What can hang from each mark:
Q33: Q770
Q736: Q891
Q623: Q715
Q770: Q33 Q427 Q891
Q399: Q891
Q891: Q399 Q736 Q770
Q427: Q399 Q623 Q736 Q770

Every row comes from one small tree of marks. The marks that hang from a mark follow it in brackets, in the order of their numbers. Every link used is in the known rows. Which tree was each row made from?
Known rows:
Q427[Q399 Q623[Q715]]: [-1.01  0.78  0.07 -1.02 -2.16 -1.03  0.41 -0.08 -3.71 -1.06  4.40 -1.68
 -4.03 -0.31  1.83 -2.07  3.43  5.80  1.94 -8.33  1.44]
Q891[Q770[Q33 Q427]]: [ 2.71 -0.22 -0.44 -0.07  0.78  0.55  0.01  0.94 -0.92  0.48 -1.46 -0.97
 -0.49  2.13 -1.40  1.26  0.84  0.77  0.28  4.71 -2.37]
Q33[Q770[Q427]]: [-0.43 -1.29  3.30  1.25 -0.31  1.00  0.61 -0.18  2.66 -2.10 -0.51  1.03
 -1.96  1.31 -3.83  1.71  2.09  5.80  0.43  1.71 -1.75]
Q427[Q399 Q736]: [-4.23 -1.93 -2.20 -2.99  1.29  0.81 -0.90  0.75 -1.13 -1.66  1.48  0.95
 -0.24 -1.24  4.46 -2.88 -0.10  2.57  1.40 -5.41 -1.80]
Q891[Q399 Q736]: [-4.08 -2.98 -3.51  0.11  2.73  4.11  0.02  1.27 -2.16 -3.46  2.35  0.23
 -0.59  0.61 -0.08  1.56  0.10  0.32  0.42 -3.84  3.26]
Q770[Q427[Q736]]: [-3.99 -3.92  0.08 -0.85  0.56  1.29 -2.87 -1.96  1.60 -0.37  0.63 -0.24
 -2.58 -0.76 -0.73 -0.89 -0.22  3.27 -0.29 -2.13 -2.04]
Q736[Q891[Q770[Q33 Q427[Q623]]]]: [ 5.85  1.78  2.45 -1.01 -0.79 -2.28  0.46 -4.55  0.49  2.46 -1.30 -1.01
 -0.63  1.42 -1.83  2.03  0.66 -2.11 -0.90  1.96 -2.95]
Q891[Q399 Q736 Q770]: [-0.84 -1.79 -3.89 -1.36  4.58  3.57  1.26  1.15 -1.74 -1.77 -0.15 -0.72
 -0.15  1.86  1.26  1.77 -1.63 -2.25  1.16 -2.62  2.33]
Q33[Q770[Q427 Q891[Q736]]]: [-1.05 -0.90  3.35  4.88  0.62  0.53 -1.07 -1.42  4.56  1.31 -2.24  1.69
  0.49 -0.75 -3.95  1.42 -1.44 -0.42 -0.36  3.72  1.07]
Q427[Q399 Q770[Q33 Q891]]: [ 2.10  3.60 -0.16  1.10 -1.42 -2.11  1.35  4.60 -1.51  1.84 -1.58  1.01
  3.72 -1.68  4.14 -2.34  0.26 -2.36  1.19  3.28  1.39]
Q736[Q891[Q399 Q770[Q427]]]: [ 3.30 -0.69  0.50 -2.05  2.89  0.74  0.35 -3.10  0.55 -1.98  0.67 -1.55
 -1.04  0.34 -4.00  1.12  0.76 -1.78 -3.08  2.56 -1.97]
Q623[Q715]: [-3.73 -0.31  0.25  1.36 -3.28  1.28 -1.65  0.82 -1.85 -2.65  0.92 -1.64
 -5.39 -0.14 -3.22 -2.35  5.03  5.65 -0.53 -5.21  1.21]
Q736[Q891]: [-2.14 -0.61  2.54 -0.42 -2.10  0.80 -0.88 -1.66  0.79 -4.24 -0.51  0.59
 -2.74 -0.08 -4.43 -1.71  4.51  1.21 -3.42 -2.74 -1.03]
Q399[Q891[Q770]]: [-1.35  1.04  0.89 -1.47 -1.78 -0.16  0.99  2.28 -0.18 -3.04 -3.18 -1.05
 -4.14  4.29 -2.47 -2.29 -0.63  1.08 -1.20 -2.85 -2.08]
Q736[Q891[Q399]]: [-1.34 -0.77 -0.34 -1.65 -0.18  1.51  0.31 -1.09 -0.75 -5.33  1.84 -0.20
 -0.89  0.01 -3.38  0.26  3.57  0.30 -2.94 -2.01  0.12]
Q736[Q891[Q770[Q33 Q427]]]: [ 4.15  1.12  1.68  0.16 -0.16 -0.72 -0.93 -2.80  0.64  0.97 -2.73 -0.08
  0.07  0.44 -3.11  0.68  1.56 -2.14 -2.66  5.19 -4.25]
Q770[Q33 Q891[Q399 Q736]]: [-2.16  0.08 -4.33  2.45  0.57  1.92 -0.70  2.44 -2.24 -0.24  0.79  0.32
  4.02 -0.57 -0.02  1.84 -0.75 -4.31 -0.24  2.67  3.61]
Q736[Q891[Q399 Q770]]: [ 2.07  0.70 -0.59 -2.99  1.59  1.00  1.82 -1.37 -0.59 -3.48 -0.44 -1.11
 -0.59  1.07 -2.05  0.24  1.82 -2.23 -2.25 -0.77 -0.79]
Q770[Q33 Q891[Q399]]: [-0.93  1.03 -3.15  0.13 -1.25  0.52  0.52  3.86 -2.60 -2.49  1.43 -1.31
  3.51  0.31 -1.83  1.11  2.03 -1.27 -0.72  3.83  2.13]
Q736[Q891[Q399 Q770[Q33 Q427]]]: [ 5.16  0.75 -1.36 -1.04  1.82  0.01  0.18 -2.11 -0.88  0.13 -0.25 -0.87
  1.68  0.47 -2.44  2.43  0.64 -3.29 -2.43  5.94 -3.21]
Q427[Q770[Q33 Q891[Q399 Q736]]]: [ 1.00  1.73 -3.10  3.20  0.86  1.08  0.71  3.17 -1.29  2.69 -1.77  1.14
  4.40 -1.03  3.45  1.10 -2.33 -6.02  0.87  2.59  4.95]

Write each row's tree:
[ 3.25  2.02  1.50 -1.12 -2.20 -2.62  0.71 -0.26 -0.53  2.28 -1.49 -1.58
 -2.58  4.56 -1.30  0.94 -2.68  0.64  0.30  0.74 -3.35] => Q399[Q891[Q770[Q33 Q427[Q623]]]]
[-1.31 -0.30 -1.18 -2.34  1.32 -0.19  0.33  1.41 -0.16  1.27 -0.94  1.80
 -0.03 -1.79  7.76 -3.26 -1.67  0.73  2.69 -5.27 -0.27] => Q427[Q399 Q736 Q770]
[-0.57  2.69 -2.05 -0.81 -1.99 -2.60 -0.71  3.20 -1.45  3.39 -3.22  2.90
  1.40 -0.26  7.75 -3.71 -4.38 -0.96  1.58 -3.10 -3.74] => Q427[Q399[Q891] Q736 Q770[Q33]]
[ 0.86 -0.27  2.38 -0.54  1.36 -1.57 -1.40 -5.13  3.79  1.43 -1.06  3.58
  1.17 -2.96  1.24 -0.71 -1.23  1.25 -0.73 -0.02 -6.44] => Q33[Q770[Q427[Q399 Q736[Q891]]]]
[ 0.35  1.06 -0.18 -0.12 -0.13  0.32  2.13  3.37  0.41 -1.60 -0.11 -1.35
  1.01 -0.46  0.11 -0.96  0.56 -1.42 -0.36  0.69  4.63] => Q427[Q770[Q891[Q399]]]
[ 2.20  1.76 -0.96 -0.54 -0.41 -0.38  1.74  4.75 -3.11  0.26 -0.78  2.15
  1.75 -0.33  5.59 -1.64  1.08  0.90  2.36  0.31 -0.21] => Q427[Q399 Q770[Q33]]
[-0.88 -1.58  1.40  1.10  2.01 -0.81 -0.58 -2.20  0.45  1.87  3.62  0.14
  0.22 -1.66  0.59 -0.16 -2.76 -1.12  0.43 -0.98  2.55] => Q770[Q427[Q399 Q623] Q891[Q736]]
[-2.51  0.05 -0.08  0.64  0.19  1.26 -0.39  1.11  0.29 -0.51 -3.86  0.50
 -3.45  3.36 -0.78 -1.42 -3.42 -1.59 -1.04 -4.17 -0.78] => Q399[Q891[Q736 Q770]]
[-1.30 -1.85 -2.76 -1.20  1.41 -0.33 -2.56  0.05 -1.72  1.80  1.72  1.53
  1.95 -1.74  4.10 -0.72 -1.47  1.70  1.12  1.33 -4.37] => Q770[Q33 Q427[Q399 Q736]]
[-4.07 -1.43 -2.41  1.29  1.65  2.79 -0.29  1.39 -0.48 -2.47  1.45 -0.47
  1.22 -0.57 -1.40  0.44 -0.81 -2.73 -0.92 -0.60  4.77] => Q770[Q891[Q399 Q736]]
[-1.20 -0.66 -3.50  0.24  0.58 -0.27 -2.26 -0.34  0.04  1.80  1.40 -1.00
  3.98 -2.09  0.16  1.05 -1.99 -2.36 -0.73  4.98 -0.71] => Q770[Q33 Q427[Q736] Q891[Q399]]
[ 0.88 -0.91  1.34 -2.34  1.60 -1.96  1.15 -3.40  2.16  2.46  1.45  1.54
  0.31 -0.37  4.52  1.46 -2.70  4.45  3.92 -3.57 -3.32] => Q33[Q770[Q427[Q399 Q623 Q736]]]
[ 0.45  1.15 -0.82 -2.40 -0.07 -1.47  1.94 -0.58  1.35  2.66 -0.02 -1.83
  1.25 -0.93  5.07 -0.51 -3.30 -3.08  2.49 -4.53  4.24] => Q427[Q623 Q736 Q770[Q891[Q399]]]
[ 1.02  1.86  2.22  0.63 -3.83 -1.24  0.81 -0.18 -1.10  1.75  0.11 -2.19
 -5.45  0.22  1.63 -1.86  2.88  3.93  2.37 -8.26  3.96] => Q427[Q623[Q715] Q770]
[ 0.87 -1.01  0.83 -0.21 -1.68 -0.55 -0.12 -0.65 -1.45  0.22  2.52 -0.98
 -1.40  1.90 -1.31  2.22  1.70  3.57  1.11  0.26 -0.37] => Q770[Q33 Q427[Q623]]
[ 2.50 -0.23  3.17 -1.34  0.72 -1.33  2.77 -0.92  0.91 -0.41  2.58  0.95
 -0.73  1.02  0.83  1.77  0.48  5.96  3.15 -1.16 -1.65] => Q33[Q770[Q427[Q399 Q623]]]
[ 1.21  3.04  1.10  2.31 -3.28 -1.14  0.63  3.67  0.33  1.56 -3.44  0.14
  2.01 -0.22  0.79 -1.27  1.16 -2.14  0.07  3.31  2.46] => Q427[Q770[Q33 Q891]]
[-0.17 -0.53  0.72  3.39 -0.91 -0.65 -1.47 -1.93  0.66  3.80  0.77 -0.20
  0.96  0.01 -1.30  2.27 -1.92 -2.61  0.38  2.37  2.48] => Q770[Q33 Q427[Q623] Q891[Q736]]
[ 0.31 -1.28 -1.22 -0.34  0.58  0.31 -0.89  2.21 -2.78 -1.17  2.83  1.08
  1.04 -0.43  0.53 -0.15  1.60  3.36  0.25  3.67 -2.75] => Q770[Q33 Q427[Q399]]
[-0.49  0.00  1.01  2.64 -2.15 -0.60 -1.99  1.14  0.37  0.05  0.14 -0.80
  1.08 -0.36 -4.41  0.15  1.81  0.31 -2.00  6.47 -0.16] => Q770[Q33 Q427 Q891]
[ 0.39 -0.27 -1.80  1.10 -0.15  0.19 -0.56  1.92 -1.23 -1.10  2.62 -1.55
  2.92 -0.52 -3.72  1.88  0.83 -0.51 -1.70  7.33  1.08] => Q770[Q33 Q427 Q891[Q399]]
[-0.68  0.74  1.85 -0.73 -1.37 -0.80 -1.22 -3.14  3.20  1.67 -4.09  1.78
 -1.38 -2.23  2.75 -2.86  0.05 -2.40 -1.42 -4.73 -1.17] => Q427[Q736[Q891] Q770]
[-0.57 -1.03  3.67  0.11 -1.75 -1.36 -0.19 -1.72  2.08 -0.50  2.58 -2.55
 -2.37  0.62 -4.41  0.19  0.96  2.08 -0.72  0.31  2.24] => Q770[Q427[Q623] Q891]
[-0.40  1.37  1.98 -1.05 -2.02 -2.32  0.76 -1.30  3.02  3.79 -2.31 -0.88
 -0.53 -1.05  4.44 -1.92 -2.34 -2.02  2.31 -5.39  3.07] => Q427[Q623 Q736 Q770[Q891]]
[-1.79  0.13 -0.87  2.62  1.43  1.81  1.48  0.95  1.68 -1.07 -1.07  1.18
  2.88 -0.01 -1.20  2.63 -1.36 -1.95  0.79  0.89  3.17] => Q33[Q770[Q891[Q399 Q736]]]
[-0.35 -1.29  0.33  3.48  2.53  1.48  0.17 -0.82  3.09  0.52  0.11  1.05
  2.39 -0.85 -3.04  3.23 -2.34 -1.18 -0.01  4.36  2.22] => Q33[Q770[Q427 Q891[Q399 Q736]]]
[ 3.17 -0.04  2.37 -1.93  2.62 -0.90 -0.02 -3.02  0.61 -0.92  0.05  0.35
 -1.08 -0.92 -1.38 -1.72  0.63 -0.76 -2.62  1.91 -4.30] => Q736[Q891[Q770[Q427[Q399]]]]
